Each row was made from one walk, in order. Every step used is in the known rows, and no mark comes twice. Write each row's walk.
In the rows, zero is written as 128.
Known rows
zilemu/karat/nasi: [117 127 128 151 105 102 119 104 112  97 138 140 174 107 152 167 163 109
 121 177  96 135 142 113 103 159 112 112 104 129 137  80 134 144  91 154
 134  95 130]
defa/fakef/zilemu/karat/buki: [111 153 164 119  73 101 149 155  80  53 142 160 222  97 160 158 149  99
 135 210  75 110 149 102 167 197  84 104 123 133 140  79 128 173 111 163
 161  90 101]
karat/buki/fakef: [108 142 139 124  89  98 132  99  96  63 159 163 196 118 123 137 170 135
 141 158  79 132 141 111 143 149  91 112  90 138 116  88 124 170 121 163
 158 102  71]
gimo/nasi/karat/buki: [ 91 162 117 124  94  96 156 104  97  84 125 183 182  89 153 121 140 162
 131 170 100 111 124 129 146 152 110  72  70 104 114 125 131 134 137 143
 149 121 100]
buki/karat/zilemu/fakef: [107 127 120 144  93 121 149  99 137  95 112 177 220 111 137 141 178 116
 148 156  78 111 123 118 176 145 103  82  85 124 142  71 140 174 138 148
 124  80 141]
nasi/karat: [108 104 130 145  98 104 139 105 101  92 132 180 197 116 146 125 183 146
 117 161 119 118 100 135 133 116 114  96  90 128 129 131 123 143 128 130
 127  98 139]
karat/zilemu/fakef/buki: [106  85 114 173  92 134 133 105 131 110 111 162 241 106 105 135 163 137
 149 146  73 132 135 116 178 144  87  71  59 136 184  73 131 154 138 174
 144  88 137]
fakef/buki/karat: [109 104 127 146  92 113 126 102 143  76 122 174 176 122 133 128 169 125
 139 158 107 116 116 121 111 143 122  90  63 113 161 117 132 163 103 157
 132  90 133]
nasi/karat/zilemu: [101 118 119 148 101 106 155 102 119 106 125 177 226 112 140 108 192 161
 125 165 100 125 112 121 154 113 109  90  92 133 132 104 136 141 148 144
 100  90 141]
karat/nasi/desa: [131 130 135 129 107 119 123  82  98 135 138 145 194 106 158 123 159 127
 113 170 115 123 122 127 150 137 134  88  91 111 133  79 120 136  82 156
 131  92 127]
zilemu/karat/buki/fakef/nasi: [112 100 139 146  82  97 108 128  91  32 178 164 189  94 104 166 177 127
 115 143  76 134 174 102 126 187  90 115 105 136 112  71 115 177 120 169
 146 126  78]
desa/buki/karat/zilemu/fakef/defa: [100 135 144 123 118 125 130 108 125  82  96 155 215  99 156 139 180 122
 147 173  68 105 114 127 174 160 111  67 120 167 135  85 162 179 126 150
 102  93 110]
gimo/nasi/karat: [ 98 123 118 145 104 105 148  91 106  94 121 179 173  95 163 135 153 155
 125 169 127 107 107 132 129 134 111  81  67 104 120 131 125 128 133 125
 141 113 126]
defa/fakef/zilemu/karat: [117 113 163 143  81 109 142 142  90  70 137 157 211  99 164 170 163  95
 128 206 101 106 136 107 148 178  89 113 116 132 146  86 119 164 112 147
 154  84 126]
gimo/nasi/desa/buki/karat: [110 172 133 121 102 113 134  90 135  98 111 173 147  86 173 131 153 120
 125 152 136  77 128 141 125 162 142  45 103 106  96  91 127 122 124 138
 130 114  98]
zilemu/karat/nasi/gimo: [112 106 139 139 107 116 123 117 114 109 134 146 191  98 144 151 162  72
 122 176  93 137 154 112 121 175 118 111  99 136 123  68 146 144  95 159
 160  98 134]
nasi/karat/buki/fakef: [ 95 135 133 122  94  80 141 113  86  64 163 169 200 107 136 122 182 148
 131 165  99 119 128 126 159 136  95 107  99 121 106 120 122 166 137 158
 143 121  64]
buki/karat/zilemu: [106 142 127 132  95 115 150  93 147  94 119 179 207 122 142 124 185 132
 139 161  86 120 121 109 134 134 121  94  88 131 128  83 146 162 128 147
  99  73 146]
karat/zilemu: [111 124 126 152  95 125 144  84 126 104 122 172 230 121 129 126 183 152
 134 158  81 140 125 106 140 128 106  93  86 152 141  72 140 148 134 146
 114  75 148]
karat/nasi/desa/buki: [123 152 138 124 120 116 111  92 105 134 131 133 184  99 159 119 158 125
 111 163 117 109 117 140 140 150 134  64 118 142 122  77 134 122  92 158
 119 104 103]
karat/nasi: [119 129 127 132 113 113 121  81 105 114 131 142 188 120 152 137 158 133
 131 176  93 132 106 119 124 140 114 107  79 134 145  90 138 146  85 150
 131  83 136]
desa/buki: [116 134 135 142 103 119 117  98 116  88 120 164 184 119 138 140 173 130
 123 150  98 118 107 130 108 144 112  79 107 175 129  96 142 136 125 132
 131  93 118]
buki/fakef/zilemu/karat: [102  95 176 148  81  89 121 134 105  43 161 152 194 100 155 170 190  97
 133 181 113 114 164 104 120 149  89 121 128 134 110  88 124 160 122 154
 155  97  84]
gimo/nasi/karat/zilemu/fakef: [ 90 123 101 159 106 114 163  99 113 110 106 175 222  77 146 137 151 154
 141 164  99 109 126 130 190 144  90  61  66 106 131  92 128 135 166 142
 135 113 128]
buki/desa: [118 128 133 165  94 133 123  85 114 103 130 184 186 128 120 114 174 128
 147 148  98 111 119 104 133 140 133  97  86 125 129  93 135 140 108 127
 149  62 144]
karat/nasi/desa/buki/fakef: [115 147 143 121 122 101 106  89  99 116 156 125 179  94 154 130 169 122
 118 161 122 105 133 138 147 151 120  83 127 137 102  73 123 138  99 171
 126 120  55]
gimo/nasi: [110 133 125 148  99 122 139  75 119  96 118 173 171 104 146 150 143 142
 135 164 103 120 119 116 116 149 106  89  57 122 127  95 124 131 120 130
 154  94 135]
gimo/nasi/karat/zilemu/fakef/defa: [ 89 106 129 150 120 121 155  96  97 104  99 163 221  74 163 137 152 166
 145 188  93 110 120 129 199 144  96  71  74 121 134 111 136 152 139 143
 127 114 127]

Which walk is each row?
[104 135 142 141  78  86 128 121 102  45 160 161 187 102 126 165 177 111
 136 161  81 135 172 103 122 167  87 116 115 130 105  78 122 168 127 171
 163 111  69]
zilemu/karat/buki/fakef
[124 100 149 142  79 101 106 125  84  57 183 165 191  84 111 149 185 119
 102 137 100 127 189 111 155 183 107  95 116 111 100  57  97 165 119 179
 148 130  72]
zilemu/karat/buki/fakef/nasi/desa
[120 152 140 121  96 113 124 101 128  97 125 174 170 107 159 120 182 109
 118 147 129  93 119 140 133 145 145  61 124 129 105  92 130 140 121 138
 118 100 107]
nasi/desa/buki/karat
[103  87 138 150 114 122 146 107  90 101 108 163 246  95 152 128 188 156
 135 183  82 122 108 129 211 124  96  85  96 142 148 114 138 171 138 142
 112 100 136]
nasi/karat/zilemu/fakef/defa
[110 141 136 143  73 100 134 126 106  66 140 174 188 108 135 155 167 114
 127 160  73 139 157 105 115 166 102  96 109 139 128  85 133 152 124 156
 154  97 116]
zilemu/karat/buki
[ 91 138 108 153 107 108 163  87 121 107 114 175 207  90 153 120 159 175
 132 170 109 111 120 122 147 131 107  75  67 112 117 106 135 124 154 142
 115 106 132]
gimo/nasi/karat/zilemu
[127 104 147 123  86 113 109 107  80  74 179 166 205  96 108 120 177 147
 110 138  95 125 158 120 176 165 113  91  91 118 110  63 102 166 114 170
 146 122  78]
karat/buki/fakef/nasi/desa
[112 171 163 136  79 112 139 154  84  63 147 174 211  99 143 131 150  99
 155 201  75  91 156  92 177 205 115  99 123 114 131  76 135 163 104 155
 169  77  98]
defa/fakef/zilemu/karat/buki/desa
[110  92 120 153  90 120 121 111 137  80 113 172 189 110 125 146 163 103
 148 149  98 107 120 129 154 152 109  80  62 105 178 105 126 177 113 158
 156  91 132]
zilemu/fakef/buki/karat
[123 129 133 150  88 125 138  77 111 120 124 177 176  91 155 135 149 135
 124 157 129 108 137 125 145 144 126  67  70  95 115  81 110 120 121 139
 155 103 127]
gimo/nasi/desa
[112 108 122 161  93 132 142  96 119 111 117 174 240 107 120 145 173 132
 143 150  68 129 128 114 183 140  87  81  78 145 151  60 134 156 146 149
 139  77 146]
karat/zilemu/fakef
[ 99 187 123 127 105 114 148  87 149 114 107 169 178  80 168 114 158 140
 132 154 118  86 140 129 146 159 141  39 105 116  94  63 138 120 145 152
 101 105 100]
gimo/nasi/desa/buki/karat/zilemu
[115 108 127 181  97 137 110  95 127 105 124 178 183 124 104 108 162 136
 152 145 103 113 127 105 132 143 136  82  60 117 159 105 130 136  98 153
 158  74 138]
fakef/buki/desa
[ 96 143 168 125 116  80 104 139 105  59 155 110 179  90 172 170 169  98
 128 193 107 100 154 119 110 175 101 102 153 157 107  84 148 148  98 172
 131 114  45]
desa/buki/fakef/zilemu/karat/nasi
[105 105 170 124  99 112 122 146 107  94 138 138 206  90 169 142 163  66
 125 202 101 118 159 112 132 176 113 106 117 136 125  73 157 144  91 161
 161  91 123]
fakef/zilemu/karat/nasi/gimo
[106 155 138  95 128 114 119 108 132 107 118 145 176 106 157 121 158  80
 129 171  97 103 115 136 122 173 138  82 110 149 113  86 168 150  93 152
 130 103 105]
desa/buki/karat/nasi/gimo
[106 109 168 132 119 111 104  93  97  64 138 140 180 111 148 151 184 137
 133 174  96 118 117 123 126 145 104 104 122 182 109 109 139 166 107 149
 126 111  71]
desa/buki/fakef/defa
[112  72 129 133 106 144 127 120 134  96 128 183 240  93 101 127 177  96
 131 140  70 117 139 117 197 181 111  78  73 136 138  50 143 180 140 150
 136  96 152]
buki/karat/zilemu/fakef/nasi/gimo
[108 175 129 106 124 102 116  94 131  95 120 143 161 116 169 135 159 117
 128 171 100 101 102 133 104 161 136  86 111 143 123 102 158 152  88 151
 103  96 102]
desa/buki/karat/nasi
[113 167 133 142  86 128 128  99 104  91 135 188 194 125 113 102 163 137
 152 151  71 119 134 101 150 158 132  86  89 126 127  88 144 149 111 142
 156  71 116]
karat/buki/desa
[115 110 173 130 113 116 106  93  86  87 145 142 185  95 156 133 189 131
 121 166 119 110 133 133 157 141 117  86 134 163  98  94 122 155 106 155
 128 118  63]
nasi/desa/buki/fakef/defa
[100  97 127 146 125 100 112 118 105  72 156 153 218  96 115 123 200 175
 106 138 101 109 122 130 149 148 103  80 119 169 104  98 132 150 156 160
  80 136  78]
desa/buki/fakef/nasi/karat/zilemu
[127 135 126 120 112 114 132 100 112 126 134 140 190  98 163 122 138 112
 131 194 120  93 116 131 176 177 131  96  67  74 167  89 110 167  62 192
 134 101 114]
defa/fakef/buki/karat/nasi/desa
[100 164 125 138  96 108 140 114  93  89 139 194 195 117 126  85 169 152
 140 156  93 102 121 116 163 143 141  81  97 108 118 120 142 139 124 138
 144  90 110]
nasi/karat/buki/desa
[106 129 142 141 105 103 113  94 110  72 145 149 180 116 129 148 179 125
 131 146 104 113 122 125 120 144  97  98 116 173 109  93 129 152 128 148
 139 111  70]
desa/buki/fakef
[121 148 135 139 110 101 112 115 108 118 137 134 172  87 167 147 161 100
 104 162 118 115 148 129 120 168 130  66 141 136 115  66 129 120  99 162
 124 118  98]
zilemu/karat/nasi/desa/buki
[115 150 130 114 110 107 125  87 126  98 130 150 168 121 165 137 163 118
 134 178  99 113 105 123 113 149 131 109  85 113 135 101 147 162  79 147
 116  85 132]
buki/karat/nasi
[117 150 134 141 101 122 129  85 115 116 114 164 170  83 160 132 149 135
 117 147 129  96 131 136 133 155 130  46  94 128 104  82 119 107 128 137
 141 117 102]
gimo/nasi/desa/buki
[112  86 166 143 108 115 118  86  89  68 146 148 188 117 147 153 184 136
 139 183  96 131 123 113 140 130  97 129  95 152 120 111 123 180  94 146
 139  98  97]
buki/fakef/defa
[115  71 121 170  90 129 116 106 118  94 120 167 211 109 112 148 154 119
 140 145  91 127 124 126 161 148  91  75  56 128 186  97 117 159 118 159
 169  94 137]
zilemu/fakef/buki
[130  67 147 149  95 120 102  93  90  86 174 163 194 103 115 134 193 137
 104 135 124 117 142 122 159 153 113 100  89 119 113  72  93 163 112 157
 135 118 105]
buki/fakef/nasi/desa
[149  82 139 140  95 139 123  99  77 110 150 168 216  98 124 137 162 133
 102 160 110 113 117 123 185 175 112  96  77 118 147  67  87 164 101 149
 132 103 145]
defa/fakef/nasi/desa
[119  77 153 146 104 136 119  94  87  88 114 161 206 109 143 157 168 123
 139 177  80 128 111 121 173 143  96  98  85 150 157 102 131 179 100 134
 154  86 140]
zilemu/fakef/defa
[125  97 125 156  97 127 133 102 106  95 127 160 211 116 121 144 146 130
 136 175  94 121 107 117 153 164  91 102  52 128 184 100 108 168 100 168
 154  91 135]
defa/fakef/buki
[108 132 137 105 118 118 127  98 129 112 127 154 182 110 155 120 159  80
 136 180  95 114 121 126 133 160 134 106  81 118 124  84 154 161  84 151
 141  88 135]
buki/karat/nasi/gimo
[124 149 137 112 106 109 128  85 115 122 136 154 171 106 172 120 167 110
 122 177 125 102 120 133 143 144 149  92  96  86 124  84 126 151  79 156
 116  90 127]
buki/karat/nasi/desa
[ 95 121 175 139  93  87 110 145 107  40 153 141 181  94 159 170 189  96
 127 174 110 101 157 118 111 162  92  93 156 166  98  90 136 147 132 156
 144 113  58]
desa/buki/fakef/zilemu/karat
